Each row comes from the steps of one walk. Every step used is in the known rows, and no mark comes twice. Write the walk behind each row, first mark first.
Known rows
kepel/mipif: [ -1.1   6.0 -16.2   5.8   3.3  16.7  -4.7  -2.6  -8.8   1.3  -2.7  -4.9
  -7.9  -5.1   1.1   7.3   0.0  -0.7 -11.1  -0.7  -5.0  -5.5  -9.4  -7.6
  13.6]
pozi/mufeb: [  8.3   8.6 -14.5  10.6   5.3  10.2  -8.5 -11.7  -2.5  21.0  -6.3  26.6
 -19.6   3.7 -20.0   2.7   8.6 -22.2 -13.0   6.9  -0.7   6.0  -6.3   9.3
 -22.6]
furo/kepel: [ -2.5   4.8 -11.1   6.7   4.2   7.1   1.1 -12.9  -9.6  -6.0   8.1  23.3
 -15.8   0.8  11.0  11.4  -4.0 -12.3 -22.4  -0.6  10.2 -10.7 -10.4  12.7
  -0.5]
mufeb/zofigo: [ -9.2   7.0   2.0  18.7   8.8  10.2   4.4   7.5   5.5  11.3   1.7  23.2
 -18.8  -7.7  14.6  -8.6   0.9  -4.4  -8.6  -0.8  -9.4  -2.8  -8.2  -6.9
  -4.6]
mufeb/zofigo/matez/poso/mipif/kepel/furo: [-11.8   9.5 -10.2  19.9   9.9   4.4  -4.9 -16.4   1.8 -10.1  18.0  13.6
 -25.1 -17.8 -49.0  22.7  10.2   8.8  -9.7  -6.0  -7.5   2.2  -4.2 -14.6
  -2.3]
mufeb/zofigo/mipif/kepel/furo: [ -7.0  11.1 -21.8  17.2   8.8   6.0  -3.3 -27.7 -10.3 -12.5  11.1  27.1
 -28.5 -13.9 -40.4  26.3   4.1  -0.6 -10.3   2.6   3.9   0.1  -2.7  -6.6
  -0.3]
popub/matez/poso/mipif/zofigo: [ -1.0   9.8  -2.3   7.9   2.7   2.7  -9.0  -5.7  19.5 -10.6  -5.5  10.7
  -7.1  -9.9  -1.4 -19.0   9.9  11.9 -11.3  -4.3  -3.6   7.7 -10.1 -13.6
  -3.9]
pozi/mufeb/zofigo: [  0.3   8.5  -1.0  18.8   9.0   9.8   1.4   1.2  15.3  27.0  -0.8  36.7
 -28.3  -5.0  -7.1  -8.3   2.5 -19.0 -13.3   0.1 -10.9   3.0  -5.0   3.7
 -24.4]
popub/matez/poso/bukig: [  3.6   9.3  -3.5   7.9   2.8   6.1  -3.7 -13.9  -6.4 -14.6   8.0 -21.1
  -8.0   1.2  25.9  -1.7  -4.2  12.3 -13.3   4.2   5.4  17.9 -10.6 -10.1
   5.9]
pozi/mufeb/zofigo/matez: [-12.2  10.8  -4.3  11.1  11.1   3.7  -1.1  -7.4  15.8  23.3  -4.7  33.5
 -22.4  -7.5   5.5  19.0   8.8  -7.2 -19.2   4.3  -8.5   9.3 -11.9  -5.8
 -30.8]
bukig/poso: [-13.8   8.1  -1.1   5.8   2.9  19.7  -8.2  11.9  -1.5   7.5  -9.4  -1.2
  -7.4   3.6  -2.0  16.9   3.0   1.6  -7.2  11.0 -11.4  -5.1  -9.3 -25.7
  -5.0]
poso/matez/popub/modam: [-12.2   4.8 -11.1  19.2  10.7   7.0   0.9  -3.7   5.0 -15.4  -0.4  37.9
  -0.5  -1.7  -8.4  12.5  10.6  22.4  -5.9   0.6  -5.1  -7.3  -8.3  -2.6
   1.2]
matez/poso/mipif: [  2.9   7.4  -3.2  12.3   6.6  11.9  -9.1  10.1  -2.1   3.5  -4.1 -18.3
  -3.2  -6.2   4.1 -11.1  13.3   7.8  -6.5   0.3   6.8   5.8  -8.1 -19.4
  11.7]
popub/matez/poso/mipif: [ -1.6  10.6   0.0   8.0   2.7   5.0 -10.8   6.8   0.3  -9.3   0.3 -16.7
   1.4  -4.6  10.0 -15.5  12.0  11.9 -13.9  -1.3  -1.1  12.1 -10.1 -20.9
   9.9]
popub/modam: [ -1.4   6.7 -18.8  19.6   8.2   8.3   0.5   9.5  -6.4  -8.8   1.8  48.2
  -5.3   2.1   5.5  22.2  12.4  -2.0  -6.6   2.5  -7.9  -5.3  -7.6   5.2
   1.1]
kepel/mipif/zofigo/mufeb: [  5.0   8.4 -19.4   5.0  10.5  10.8 -11.4  -9.3   4.2   4.8 -18.2  35.2
 -20.1  -8.6 -14.8  14.2  -3.6   0.6 -18.6   7.9   4.3  -0.8  -5.2 -16.6
 -11.7]
kepel/mipif/zofigo/matez/poso: [ -8.6   8.1 -15.1  -4.1   4.4  10.2   1.0 -18.1   9.5  12.8 -12.1  -5.1
 -13.9 -10.4  13.9   9.2  14.7   9.6  -5.4  -5.7 -11.5   5.9 -15.4 -27.6
 -11.4]
mipif/poso/bukig: [  4.5   8.8  -6.9  14.0   6.1  12.3  -4.2  -0.8  -5.5  -8.5   5.9  -0.9
 -10.9   0.8  31.3   0.0 -17.6  17.6  -9.6  16.5   6.0   8.2  -7.3   0.6
   4.0]
modam/popub/matez/poso/mipif: [ -2.0   9.6   4.0   9.9   6.1   5.6  -9.7   4.4  -4.4 -13.6  -4.2 -28.0
   2.6  -0.7  -1.6  -9.8   6.6  16.4 -16.6   3.2  -5.7  13.2 -10.7 -21.8
  13.6]
zofigo/matez: [-15.3   9.5 -10.5   5.2   8.1   4.3  -5.7 -11.1  -7.3   3.9  -5.7  12.0
  -6.8  -3.0  19.0  27.1   9.7   6.3 -14.6   9.3   1.5   6.2 -16.3 -12.0
  -8.9]
matez/poso/mipif/kepel/furo: [ -2.5   8.1 -15.7  18.9   6.7   7.4  -8.5 -18.0 -12.1 -15.5  17.5   5.5
 -20.8 -11.4 -57.2  16.6  10.5   5.0  -5.4  -4.5  -1.4  -0.6  -2.2  -8.9
   7.0]
matez/poso/mipif/zofigo: [  2.4   7.5  -4.9  11.2   5.7   8.8  -7.8  -1.8  16.7  -0.8  -9.4   9.5
 -10.3 -11.0  -6.9 -15.8   9.6   8.6  -4.9  -2.9   3.1   3.1  -8.6 -12.4
  -3.1]
mipif/kepel: [ -7.7   7.2 -22.6  13.0   2.4   8.5  -2.6  -4.6  -3.5 -10.7   5.8  16.8
 -16.7  -6.0 -40.2  12.7  -5.1   4.0  -2.7  -8.1  -5.8  -1.7  -8.4  -2.6
   2.1]
poso/mipif: [  0.9   7.7  -2.3  17.9   7.9   9.3 -14.1  12.9  -3.9  -7.0  -1.7   0.2
  -0.6  -5.1  -2.7  -1.9   5.5   6.1 -13.5   6.3  13.3   2.4  -7.4  -5.1
  13.2]
pozi/mufeb/zofigo/matez/popub/modam: [ -7.2   6.8 -13.3  24.6  15.7   3.2   5.8  -1.8  17.9   8.3  -3.9  59.8
 -19.5  -3.8 -20.6  24.8  16.3   8.0 -16.5   4.1 -15.0   0.7  -7.4   1.4
 -22.5]
furo/kepel/mipif/zofigo: [  0.2   5.1 -16.1   2.9   2.4   9.8  -0.4 -17.6  14.9  -7.8  -1.8  28.0
 -18.7 -10.3  -6.3   3.8  -6.7  -4.8 -17.9  -7.7   0.0 -11.9  -9.6   7.4
  -3.4]

Write each row's walk
[ -1.7   9.2   1.6   9.4   5.5   3.5  -7.9  -6.4  14.5 -15.8  -9.5   1.6
  -6.0  -5.4 -12.3 -14.1   4.5  16.3 -13.6   0.8  -8.1   9.4 -10.9 -14.7
  -0.4]	modam/popub/matez/poso/mipif/zofigo
[  1.1   7.7  -4.0  15.9   6.6   5.9 -11.4  -0.3  15.7  -8.6  -7.2  24.6
  -8.7 -10.2 -11.8  -8.6   4.6   7.0 -10.5   2.1   8.7   0.6  -8.0  -1.1
  -1.5]	poso/mipif/zofigo
[ -3.8  11.3 -32.5   7.0   3.8   7.6  -5.5 -11.9  -4.4 -13.6  -6.7  12.5
 -15.7  -9.6 -25.9  22.2  -4.5   6.5  -6.9   0.4  13.0   6.7  -8.6 -11.0
   5.2]	zofigo/mipif/kepel
[-22.9   5.1   5.7   7.1   6.7  15.2  -6.8 -10.5   8.8  -2.3 -10.8 -10.1
  -2.1  -1.6 -17.1  -0.7   1.7  30.3  -6.6   7.0  -4.4  -6.1 -10.3 -27.0
  -1.7]	bukig/poso/matez/popub
[  6.4   7.5 -11.2   8.1   4.4  14.2  -1.5  -5.5   0.6 -13.4  10.7  -4.0
 -14.1  -2.7  28.4   8.0 -26.2  14.0 -20.1   9.0   6.5   0.9  -6.6   6.5
   9.6]	furo/kepel/mipif/poso/bukig
[-24.7   8.7   6.4  -1.6   1.5  16.5 -12.8   1.3   8.5  -7.0  -6.1  -5.4
   7.1  -0.8  11.5  11.8  -3.7  16.0  -2.6   4.4  -4.9  -5.2 -11.8 -26.5
  -2.7]	bukig/poso/matez
[-12.0   6.4  -4.6  15.2  12.7   2.3  -5.5 -17.4  15.3  -2.0 -13.8  13.1
 -13.4  -9.9 -24.4   4.6  11.2  29.0 -18.1   8.8   5.1   3.8 -12.4 -13.5
  -9.5]	poso/mipif/zofigo/matez/popub
[-17.0   7.0   0.0  12.8  11.7   6.7  -7.7  -9.6  21.7   1.8 -17.3   7.9
 -12.4  -8.6 -28.0  12.0  10.7  31.3 -17.4  11.9  -1.0   1.8 -11.5 -25.4
 -13.3]	bukig/poso/mipif/zofigo/matez/popub
[ -3.0   7.8 -17.0  -0.7   0.8  15.3   2.2  -1.8  -0.9   1.8   3.8   9.7
 -12.5  -3.5  26.4  -1.3 -12.5   6.9 -16.4   2.2 -15.6 -10.8  -8.8  -2.9
   2.7]	furo/kepel/mipif/poso
[-17.5   9.6  -5.7  -4.6   0.1  15.1  -7.1  -4.6   7.1  -8.2  -1.2  -4.1
   6.3  -6.9  31.8  -8.1 -11.5  25.0  -2.0   0.6 -13.2  -4.9 -11.2 -17.0
   5.4]	kepel/mipif/poso/matez
[ -6.2  10.7 -13.1  15.7   3.6   1.5 -10.1 -21.2  -9.9 -24.9  21.5   6.2
 -17.3 -10.3 -51.7  13.4  10.6   8.0 -11.9  -5.1  -8.0   3.8  -3.8 -10.0
   5.9]	popub/matez/poso/mipif/kepel/furo
[ -4.0   9.1 -16.2   2.1   1.1  17.4  -1.5   4.4  -4.0   6.1  -2.6   0.4
  -8.6  -3.1  24.3  -6.5  -6.2  13.2  -6.9   6.4 -22.0  -4.4  -8.8 -12.8
   5.1]	kepel/mipif/poso
[-17.1   5.2  -6.1  16.5   9.3  11.5  -1.2   4.0  12.2 -12.3  -4.4  32.8
   0.0   0.4 -14.3  19.9   9.1  24.2  -5.9   3.4 -12.4  -9.3  -7.7 -13.5
  -1.9]	bukig/poso/matez/popub/modam
[-17.0   8.4  -6.5  -6.7  -0.2  13.0  -4.4  -9.6   9.1 -12.5   4.5   3.4
   2.2  -6.8  33.6  -2.3 -16.6  20.2  -9.8  -2.6  -8.8  -9.8 -11.2  -8.6
   3.8]	furo/kepel/mipif/poso/matez
[ -7.8   6.9 -15.7  -6.7   4.0   8.2   3.5 -23.1  12.1   8.6  -7.1   1.2
 -17.3 -10.2  14.8  13.6   9.1   4.2 -12.8  -9.0  -7.0   1.1 -15.4 -19.9
 -12.7]	furo/kepel/mipif/zofigo/matez/poso
[ -9.6   8.9 -10.9  15.2   3.3  13.0 -12.8  18.1  13.1 -14.9   1.8   2.5
  -9.6  -9.0 -53.6  18.7  -6.9  14.1  -7.0  -4.1  -3.7  -1.8  -5.4 -18.0
   6.3]	bukig/poso/mipif/kepel
[ -4.0   8.3 -15.4  22.7   7.3   5.6 -11.8 -16.4 -12.5 -21.6  19.2  17.4
 -19.2 -10.6 -60.7  21.3   5.6   3.2 -10.0  -0.4   1.6  -2.7  -1.8   0.2
   7.9]	poso/mipif/kepel/furo
[-13.8   8.9 -11.2  16.9  12.3   7.6   5.2   0.1  17.7  -8.6  -6.2  44.5
  -4.9  -7.5  14.2   5.8   5.1  30.8  -7.4   5.3  -8.7  -3.6  -6.7 -12.5
  -3.6]	mufeb/zofigo/mipif/poso/matez/popub/modam
[ -6.6  13.9 -13.4   5.7   6.3  11.7   1.6   3.3   3.2  11.7 -12.0  16.9
 -14.3  -7.5  47.5  -8.9  -4.2  13.3  -9.2  15.4  -4.7   5.2  -8.3 -20.8
  -5.9]	mufeb/zofigo/mipif/poso
[ -4.5   9.0  -3.7   8.4   8.5   7.9 -10.2   6.1   1.8   4.0  -6.7 -16.4
  -2.1  -8.2   9.7   5.0  15.0  13.5 -11.2   2.3   6.9  10.7 -11.7 -24.8
   4.4]	zofigo/matez/poso/mipif
[-11.8  10.4  -6.2   9.2   9.1   0.6 -11.2  -7.6  16.8  -5.5  -9.7  24.4
  -7.2 -11.6   3.3  17.9   8.3  13.8 -17.1   6.3   6.9   7.0 -14.3  -9.9
 -12.1]	poso/mipif/zofigo/matez
[-19.0   9.9  -1.7  -1.0   1.4  11.3  -7.3  -5.6   3.4  -7.4  -0.6   5.8
   5.2  -3.2  35.7 -10.3  -7.9  23.3   0.0   4.9  -9.6  -2.2 -12.0 -14.6
  -1.8]	mipif/poso/matez
[-11.9  10.8   0.9   7.0   3.8   0.2  -4.7 -12.5 -17.4 -23.7  -0.8  -4.3
   0.1   9.3   0.1   4.2  -3.3  10.5 -23.1  11.0 -18.5  11.0 -14.7  -8.0
   5.1]	modam/popub/matez
[ -7.5   6.5 -13.4  24.3  14.6   1.2  -1.3  -0.4  18.5 -12.1  -6.7  51.3
  -8.0  -7.0 -21.1  24.4  17.0  24.8 -15.0   4.8  -2.7  -1.0  -9.1  -2.6
  -7.0]	poso/mipif/zofigo/matez/popub/modam
[ -9.4   8.5 -12.3  -1.4   5.0   7.3   1.1 -19.5   6.7  13.0 -11.9   2.0
 -14.0  -7.3  16.5   5.9  17.4   8.0  -3.5  -2.3  -8.2   8.3 -15.8 -25.9
 -16.7]	mipif/zofigo/matez/poso
[ -6.8  10.2  -9.6  17.1   6.5   2.5  -8.4 -22.5 -14.8 -30.1  17.4  -3.4
 -15.8  -6.4 -63.6  19.1   4.5  12.2 -14.2  -0.5 -13.0   5.4  -4.5 -11.3
   9.0]	modam/popub/matez/poso/mipif/kepel/furo
[-16.7   4.3   0.4  10.9   8.1   9.4  -4.6 -20.4   0.4  -5.9  -6.4  -3.5
  -2.8  -3.4 -10.4 -10.4   3.8  27.6  -6.5   4.1   3.7  -3.6 -11.0 -13.5
   2.7]	poso/matez/popub
[-14.6   9.6 -10.9   4.5   7.3   1.4  -5.1 -18.0   9.9   0.4 -10.4  29.3
 -11.8  -7.9  10.5  21.1   8.4   8.0 -13.2   6.1  -0.3   5.0 -16.3  -8.9
 -19.5]	mipif/zofigo/matez
[  7.7   9.5 -10.8   9.4  12.6   7.6 -14.4  -1.1   7.8   6.5 -19.5  25.9
 -16.6  -9.4 -13.5   4.2   3.8   5.8 -15.9   8.7  12.3   6.2  -4.5 -24.3
 -12.9]	matez/poso/mipif/zofigo/mufeb
[-16.4  13.3 -10.0  -5.7   2.2  10.6  -9.6 -11.5   2.1  -8.8 -10.4   2.6
   6.5  -6.1  47.6  -3.1  -7.3  25.5  -3.6  11.2   5.3   3.8 -12.2 -21.5
   0.0]	zofigo/mipif/poso/matez
[-16.7  10.9  -2.1   6.2   8.0   5.2 -13.3   1.1  22.9  -2.0 -13.5  17.6
  -6.4  -9.9  -2.1  25.8   7.1  15.8 -16.7   8.9   0.8   5.0 -13.9 -21.3
 -15.4]	bukig/poso/mipif/zofigo/matez
